Known rows, with every way that one mark hangs from another
noku(gupad): [ -4  20   8  -3 -11  11   8   3  -6  20  -1   3   0   4   4   2  -7   9
  -4   4  -4 -11   8  -8  -6  -2  -4  -6 -13  -2   6  17 -11  -8]
zanev(fanud vudoze(pozu tuver(morifa))): [ 24   1 -12 -14 -20  21   6 -15  25   4   8 -13   9  13   5  -7 -15  18
  -8 -17  16  -5   4  13  -2   5   0   0   2  17  20 -14  -4 -15]
pozu(vudoze(tuver(morifa ribo) zanev)): [  5   7 -12 -13   3  30  24  -7  19   8   0   2   4  -5 -10   4 -17   1
 -23  -9  -1   9   8  -8  -5   1 -20  -6 -15   9  16  13   2 -10]
gopa(pozu): [-12  -2   5 -10  -7   3   7   8   2  16  18   7   6   9  15   3  -4  -6
  -5   1  -1   8   0  -7   1   3   3  -1 -12  -8   1  14  -6 -10]
zanev(fanud noku(gupad(morifa(dige)))): [  1  20   8   8  -1  30  30  -7   0   9 -17  -6  -1   0   4  -7  -9  22
   7 -24  12 -12   1   3 -24  -8  -9 -13 -26   9   6 -19  -9 -11]
vudoze(pozu zanev(fanud noku(gupad))): [ 18  24   0   3 -11  30  13  -4   0  14  -6  -9  -1   5   0  -7 -16  24
  -9   7  12 -11  15   6 -18  -9   7  -3 -20   7  14 -10  14 -13]
morifa(dige tuver): [  2   2   4  -6   2   9  15 -18  21  11   3   4  10   3   2   2   3   0
  -2  -9 -13  -9   5 -10   9   1 -22 -17  -7   7   4 -12 -16  -5]
noku(gupad(morifa(dige))): [ -6  15  18   0   1  12  20  -5  -3  12  -8   7   0  -3   4   3  -6  12
  -8 -13  -3 -15  -5  -9  -7  -8 -12  -7 -14   8   2   7 -15  -1]
ribo(tuver(morifa vudoze(zanev(noku)))): [ 14  15  13  -5   0   7  -2  -8   7   6   7  -6  13 -10  14 -11 -36   3
  -6 -15  19   6  -8   4 -27   1 -34 -13 -15   6   8 -16   5 -10]
noku(gupad(morifa(tuver))): [  6  17   8  -2   2  18  19  -7   1  12   0   3  -3  -1  -2   0  -6  10
  -7  -4  -8 -13   9 -15  -4  -9   0   4  -7   8   5   7  -8  -9]
gupad(morifa noku): [ -5  -1  11 -18  -9   3  16   2   5   0   7  -9  10   2   1   2   5  -5
  -7 -13  11   2 -15 -15   7  -1   0  -1  -7  17  -4   6  -5   4]
zanev(noku vudoze(pozu tuver(morifa))): [ 23   0 -10 -16 -13  21  -1 -16  24   5  12 -10   2   6   2  -8  -9  14
 -15 -20  22   4   5   3 -12   2   2  -3   4  13  24 -13  -8  -9]
tuver(morifa(dige)): [ -4   2  10   1  -3   3   5 -11  13   5   1   1  10   3   7  -5  -7  -4
   0 -24   2  -4  -7  -1  -2   8 -35 -18  -5  16   9  -3 -13  -5]
gopa(pozu(vudoze)): [-20   5   2  -5  -5  10  16  -1  -1  15  16  10  -5   6   6   6 -10  -6
  -4   0  -7  15   1 -10   1   4   6   3 -19  -9   4  22 -10 -11]
dige(morifa(tuver)): [  1  -3   1 -24   0  10  12 -10  22  14  10   6  18  10   4  -4   5   7
   4   5 -17  -7   2  -2   4   0  -8  -8   2  -7   5  -2  -9 -18]
zanev(fanud noku vudoze(tuver(ribo))): [ 15   5 -17 -19 -12  39  26  -5  23   8  -9 -14  11  10   7  -3  -1  22
   1 -23  20   4   8  11 -20  -2  -4 -14 -19  -2  14 -29 -13 -13]
tuver(morifa ribo vudoze): [  3   2  -4 -13  -7   6  14   0   2  -4  -1  -2   7   6  11  -5 -12 -11
  -2 -25  12   7  -8   2 -20  16 -42 -16 -11  10   8  -7  -8  -1]
dige(morifa): [ -9  -2   6 -23  -5   6   9   1  14  15   8   6  20  11   8  -4   2   9
   3   3  -8  -5  -7   5  -1   0  -8 -10  -2 -10   2   5 -10 -13]
ribo(tuver(vudoze(pozu))): [ 13  10   8 -14  -6  -1   1   1   3  10  21  -1   7  -4   8   2 -24   1
 -12   1  13   5  -8  -2 -16   3  -8  -5  -6   0  -8 -11  -1  -1]
pozu(vudoze(tuver(ribo) zanev(noku))): [  4  11 -14 -14   5  38  30  -4  18  13  -2   1   1  -6 -12   5 -11   8
 -21  -4   3  12  12  -9 -13  -6  -6  -9 -23  -3  12   3   0  -7]
zanev(fanud noku vudoze): [  6  13  -1  -4 -16  23  12 -12  14   6  -9 -17   9  16  12 -11  -5  23
  16 -21  17  -2   2  16 -17  -2  -3 -11 -18  -3  18 -25 -17 -13]
vudoze(pozu tuver zanev): [ 23   0  -9 -18  -6  17   6   0  24  15  19  -1  10  -1  -4   3 -14  12
 -36  13   3  -4   8  -6   8  -4  10   1   0   9   8   5  13  -4]
noku(gupad(dige morifa(tuver(ribo)))): [  3  10   5 -13  -2  19  33   5  -5   3  -6   3 -10  -5  -7   0  12   5
  -9 -15   7  -2  10 -20  -6  -5  11  -2  -5   8   4   6  -8  -3]
pozu(vudoze(tuver(morifa) zanev(fanud))): [  8  13 -11  -2  -4  28  22 -13  23   9   2  -4   6  -1  -6  -5 -30  12
 -11 -10   0   1   7   2   0   2 -13  -4 -18  13  19   6   6 -19]
gopa(pozu(vudoze(zanev))): [-16   8   4  -4  -2  14  14  -3   2  16  12   9   1   3   7   5 -16  -2
 -11   7  -9  11   3  -8   4  -1   2   4 -23  -8  11  24  -1 -11]
vudoze(pozu tuver(morifa) zanev): [ 26  -2  -8 -14  -6  16   1  -5  24   9  18  -2   9  -3  -3  -3 -20   7
 -34   1   7  -3   7  -3   4   1  -3   1   4  20  15   5  16 -10]
ribo(tuver): [  3  11  13  -9   0   7   4   6   7  19  13  -1  13  -5   5   5 -13   2
  -4   0   6   3  -1  -5 -11  -5  -6  -7  -7  -6 -11  -3  -6  -8]
ribo(tuver(morifa(dige))): [  3   8  19  -2   4   4   2  -7  11  12   6   1  16  -9   8   1 -16  -3
  -1 -18   8   1  -8  -3 -14   1 -33 -17  -6   9  -4 -10  -9  -9]
gopa(pozu(vudoze(tuver(ribo)))): [-11  -2 -12 -19  -1  24  28   5   8  17  15  13  -3   0   1  14  -6  -6
 -17  -1  -4  21   7 -14  -2   4   5   0 -19  -8   1  19  -7 -11]
tuver(vudoze(zanev)): [  1   9   4 -11 -10   1   5  -5   9   5   5  -2  12   5  14  -7 -23   6
 -10  -1   1  -4  -7   3  -2   4 -24 -11 -16   0  11   0  -2   1]

Rows
[  5  -3  -2 -33   0  16  20 -10  18   6   0   7  23   8  11  -3  -2   6
  -4   4 -14  -5  -2   2  -5   3 -30 -14  -9  -7   9 -10  -2 -11] | dige(morifa(tuver(ribo vudoze(zanev))))
[  3  -1   0 -12   5  19  25 -11  17   8  -5   5  11   3  -1   8  12  -4
  -5 -12 -10  -4   8 -12  -1   1 -30 -20 -11   5   0 -17 -15  -1] | morifa(dige tuver(ribo))
[-13  11   1  -1  -6  20  21  -5   4  14   7   4   3   7   8   1 -20   5
  -3   3  -6   8   5   1   1   0   2   3 -29  -6  11  14   2 -17] | gopa(pozu(vudoze(zanev(fanud))))
[  2  12   9  -8  -4  12  25  -1  -1   5   1   2 -11  -5  -5  -5   4   9
  -8 -13   4  -6   7 -19   1  -6  17   0  -2  10   8  11  -7  -5] | noku(gupad(dige morifa(tuver)))
[ 18   0 -11 -15   3  34  16   1  23   8  -1  -6  12  -5  -1  -2 -10   5
 -22 -14  15   7   9  -2 -17  -1 -22 -14 -11  11  15  -8   9 -11] | vudoze(tuver(morifa ribo) zanev(noku))
[-14  10   3  -2   0  20  16  -4   2  15   9   6  -3   1   7   0 -15   1
  -9   2  -2  15   6  -7  -6  -3   3   1 -26  -9  13  15  -1 -12] | gopa(pozu(vudoze(zanev(noku))))
[ 12   4  -4 -20  -9  11  14   2   3   0   2  -1   7   5   7   2 -11   0
 -22   2   9   2  -2   1 -13   6 -19  -7 -13   4   5  -8   6   7] | tuver(ribo vudoze(pozu zanev))
[ 18   2 -13 -13  -3  34  23   1  24   6  -5  -8  20   1   2  -1 -15   9
 -15 -13   9  -1   8   6  -9   1 -23 -11 -13  15  12 -10  12 -16] | vudoze(tuver(morifa ribo) zanev(fanud))
[  1  -5  10 -21  -4   2  23 -21  14  -8   4  -3  11   0   6   0   0  -7
  -6 -22   1  -3 -19 -18  13   5 -27 -13 -12  25   0 -14 -13   8] | gupad(morifa(dige tuver(vudoze)) noku)
[ 13  -2  -5 -18   0  12  23 -17  13  -1   3   5   4   4   2   5   2  -6
 -13 -11  -4  -1   1  -9  -5  10 -32 -18 -10  11   1 -24 -10   6] | morifa(dige tuver(ribo vudoze(pozu)))
[ 11  -5 -12 -19  -2  21  16   6  20   8   6  -1  10   0  -2   4  -4  -4
 -17 -17   9   7   5  -6  -9   7 -19 -11  -2  12   5   1  -2  -9] | vudoze(tuver(morifa ribo))
[ -9  -3  16 -17  -5   3  20  -6   8  -1   0  -4  13   0   3   4   8  -4
  -7 -20   7  -2 -21 -14  10  -1 -15 -12 -11  21  -5  -1 -12   9] | gupad(morifa(dige) noku)
[  7  14   1   2  -6  25  15  -3  13  10  -6 -13  13   6   6 -10 -13  18
   3  -6  10  -5   7  10 -14  -6  -7 -12 -23   0  12 -17   6 -13] | vudoze(zanev(fanud noku))
[  4  13  -9  -8   2  29  20 -10  21  16   6  -1   0  -6  -9   0 -20  13
 -19  -2   1   8   9  -8  -5  -6   1  -6 -20  -1  16   7   0 -10] | pozu(vudoze(tuver zanev(noku)))
[ -8   2  -5 -13  -2  20  18  -2  13  20  18  11   2  -2   5   7 -19   2
 -23   8  -8  13   6 -11   8  -1   7   4 -20  -6  10  25   2 -14] | gopa(pozu(vudoze(tuver zanev)))
[ -5   1  -4 -10  -1  18  14  -7  14  15  17   9   2  -2   6   2 -24  -2
 -21  -2  -5  14   4  -8   5   3  -4   4 -16   4  16  25   4 -17] | gopa(pozu(vudoze(tuver(morifa) zanev)))
[  7  -7  -8 -17   1  20  20  -2  23   8   1   4  12  -3   0   6  -1  -3
 -17 -23   5   3  -1  -7  -6   7 -33 -20  -6  15   4  -6  -8  -5] | vudoze(tuver(morifa(dige) ribo))
[  3  12   8 -11  -8   6  24  -5  -4   0   2   2 -12  -4   1  -9  -6   9
  -7 -17   7  -5  -1 -17  -2   0   6  -2  -6  11  10   6 -10  -1] | noku(gupad(dige morifa(tuver(vudoze))))
[ 14   0 -11 -21  -8  29  12  -8  22   5  -4  -9   9   4   5  -4  -1   9
  -8 -29  21   9   5   3 -20   2 -16 -12  -7   6  20 -14 -15  -9] | zanev(noku vudoze(tuver(morifa ribo)))
[  3   8  17  -6  -1  -3   2 -12   8   6   7   2  14  -8  16  -4 -28  -4
  -2 -23  11   2 -17   1 -17   8 -46 -20 -10  10  -1 -15 -11  -4] | ribo(tuver(morifa(dige) vudoze))
[  2   2   6 -12  -3  10  15 -11   9  -5 -12   1  15   0  14  -4 -16  -5
 -10 -24   6  -1 -11   4 -14  12 -61 -25 -19  16  14 -13  -5   3] | tuver(morifa(dige) ribo vudoze(zanev))
[ 18  12  -5  -5 -12  15  11  -8   8   1   4 -12   5   7  10 -13 -24  15
  -7  -5  17  -2  -1  12 -17   4 -10  -9 -19   7  13 -24  11  -4] | tuver(vudoze(pozu zanev(fanud noku)))
[  1   7 -10  -7  -2  16  17 -10  19  11  12   2  -2  -2 -10   0 -19   0
 -13 -14  -2   9   3  -9  -1   6  -9  -3  -7  10  12  15  -8 -12] | pozu(vudoze(tuver(morifa)))
[ -5   5  -9  -9  -5  26  25  -3  14  18  13   6   4   2   6   4 -23   8
 -15   4  -5  10   7  -3   5   0   6   3 -25  -3  11  15   5 -19] | gopa(pozu(vudoze(tuver zanev(fanud))))
[  2   6  -2 -18  -7  12  17   3   4   3  -5  -1  13   3  11   1 -12   1
 -12  -4   4   2  -4   1 -12   6 -31 -14 -20  -2   6  -6  -2   4] | tuver(ribo vudoze(zanev))
[ 16  19  -9  -5  -8  38  20  -2  15  22  -5  -7   8  -2   2  -5 -21  28
 -12   1   8 -11  16   2 -12  -9   0 -11 -24   3  15  -5   9 -19] | vudoze(tuver zanev(fanud noku(gupad)))
[ 16   8 -10 -14  -3  23  26 -10  15   0  -5  -5  14   7   8  -3 -11   5
  -2  -5  -2  -4   8   2  -7   5 -30 -13 -21   5   9 -23   2  -9] | morifa(tuver(ribo vudoze(zanev(fanud))))
[ 17  12  11 -13  -5   3  -1  -3   5  10  16  -1  12  -7  10   0 -30   6
 -19   7  11   1  -7   0 -13  -2 -12  -3  -9   0  -3  -9   8  -1] | ribo(tuver(vudoze(pozu zanev)))
[ 12   0  -6 -15 -10   6  11   0   1  -7   7  -2   1   7   5  -3 -11 -11
 -12 -19  16   8  -5   1 -21  16 -29  -9  -4  17   7 -10   0   2] | tuver(morifa ribo vudoze(pozu))
[ 19   8  -2  -2 -14   7   4 -12   9  -5   6 -10   8   8  11 -15 -32   7
  -8 -12  14  -5  -5  14 -10  12 -26  -5 -10  21  19 -14  14  -8] | tuver(morifa vudoze(pozu zanev(fanud)))
[ 27   1 -18 -20  -6  35  25   6  21  10   4  -6  14   2  -5   6  -8  16
 -28   6  10  -2  13   3  -5  -3   3  -4 -10  10   4 -13  18  -8] | vudoze(pozu tuver(ribo) zanev(fanud))
[ 14   5  -9 -12  -7  26  17   1  26  16   4  -7  19   2   4  -2 -19  20
 -15   2   2  -8   7   5   5  -4  -3  -8 -15   5   9  -4   9 -14] | vudoze(tuver zanev(fanud))
[ -6   8   7 -22 -12  10  17  -1   3  15   2   8   1   3   2  -6   9  13
   1   1  -5  -8   7 -12   4   0  10 -10  -1  -4  11  15 -10 -14] | noku(gupad(dige(morifa(tuver))))
